Each row comes from the steps of one path. Every step used is in the known rows, and no mark comes twice. Write the path behind each row, first mark first.
In the rows, zero is written as 128.
Known rows:
X-P-A: [ 92 107 129 100 116  96 121 127 139 131 129  91 123 140 161 149  81 142
 110 157]
E-J-B-A-X-P: [132  97 174 138 113  92 108 160 119 121 169  96 120 179 122 186 109 156
  85 173]
A-B-E-J: [183 144 125 149 106  97  70 121  89 122 184 162  61 171  84  62 114 101
 157 112]
B-E: [136 144 143 136 102  98 103 115 107  95 131 125  86 133  66 117 125 117
 165 120]
B-A-X: [127 129 150 140 122 101 150 116  97 153 138 114 141 155 127 180 136 127
 104 151]
P-A-B-X-J: [107 106 108 126 123 135  92  92  80 108 131 184  67 137 165 139 144 133
  92 179]
P-A-X-E: [104 117  94 151 133  80 174  59  83 185 140 131 105 143 100 139 143 146
 106 134]
A-B-E: [138 161 139 145 101  94  75 115  75 112 116 142  59 142  76  88 127  99
 177 107]
P-A-B-J-E: [135 177 104 123  87 128  71  68 178 129 130 113  74 129  98  94 139 135
 167  82]
E-J-B-A-X: [145 130 144 161 123  88 140 114  93 148 168 128 132 172 107 188 135 121
  96 140]
E-J-B-X: [160 146 122 184  99 147  92 122 131 124 162 189 142 123 118 163 122 122
 104 169]
A-X-B-E: [124 117 146 178  99  99 105  78 103 119 153 134  69 172  70 116 151 109
 166 140]
A-B: [130 153 122 141 124 122  89 127  86 151 107 154  89 142 146  87 133 100
 147 110]
A-X-E-J-B: [158 125 104 187 135  84 127 100 100 142 194 158 102 169  67 143 142 128
 102 109]
P-A-B-X-J-E: [102 142 110 121 102 153  63  60 154  98 135 160  89 147 132 148 149 125
 109 135]
A-X-B: [111  89 133 189 122 131 130  74 123 161 158 142 104 183 134 127 167 117
 130 156]
A-B-J: [163 154 108 136 102 110 100 112 115 147 127 121  46 109 107  60 140 151
 177 103]
P-A: [100 130 104 110 125 101 139  98 127 146 124 114 130 128 155 135  98 119
 125 131]
E-J-B-A: [166 152 125 142  89 105 105 142 119 117 179 145 151 145 112 182 116  93
 111 135]

Which path is each row?
[163 131 116 170 131 102 107 126 123 118 187 153 112 161  87 140 128 118
 113 107] -> E-J-B
[124 146 111 145  85 132  91  42 197 134 155 106  82 150  92 113 156 144
 160 105] -> P-A-X-B-J-E
[124 162 127 136  98  80  82 100  76 121 115 136  60 142  90  91 113  93
 176 108] -> P-A-B-E
[ 92 119 120 115 130 125 100  52 150 103 147 124  83 173 112 159 158 142
  99 118] -> P-A-X-J-E
[146 144 108 122  96  94  96 113 120 147 127 103  44 115 124  71 117 158
 168 116] -> X-P-A-B-J
[109  85 176 130 133 105 121 153 124 126 138  86 110 168 131 164 116 173
  94 169] -> A-X-P
[144 176 114 129  87 138  67  79 178 123 132 117  74 129  88  92 150 138
 169  81] -> A-B-J-E
[134 145 119 152  86 142  87  53 196 128 156 112  81 150  83 112 167 146
 160 104] -> A-X-B-J-E
[131 141  92 180  99 126 130  85 106 153 142 181 130 105  90 158 147 135
 108 156] -> J-B-X-E
[161 130  98 179 126  92 117 107 109 132 192 162 104 158  70 137 136 122
 109 107] -> X-E-J-B
[140 111 107 162  99 107 132  65 141 159 162 108  58 139 108  91 152 159
 164 137] -> P-A-X-B-J
[131 165 117 119  83 127  62  83 183 122 133 101  71 134 101 101 131 146
 160  95] -> X-P-A-B-J-E
[169 137  84 158 101 114 101  91  96 169 188 191  98 145 119  87 117 117
 116 149] -> P-A-B-X-E-J
[174 120  92 148 118 108 120 104 108 154 200 165  99 154  94  85 129 128
 118 126] -> X-E-J
[ 99 115 130 138 148  84 164  85  99 168 128 106 117 160 137 154 123 140
 105 138] -> P-A-X
[154 118 107 157  88 128 114  87 154 139 160 118  63 123 104  79 155 153
 175 132] -> X-B-J
[164 152 113 148  86  98 113 128 110 126 183 151 146 142 100 179 122  97
 109 135] -> X-E-J-B-A
[129 124 137 167  87 112  91  89 116 105 152 140  76 157  74 105 144 100
 176 136] -> X-B-E
[164 114 122 165 103  91  93  86 107 133 208 151  69 190  87  84 120 106
 148 136] -> P-A-X-B-E-J
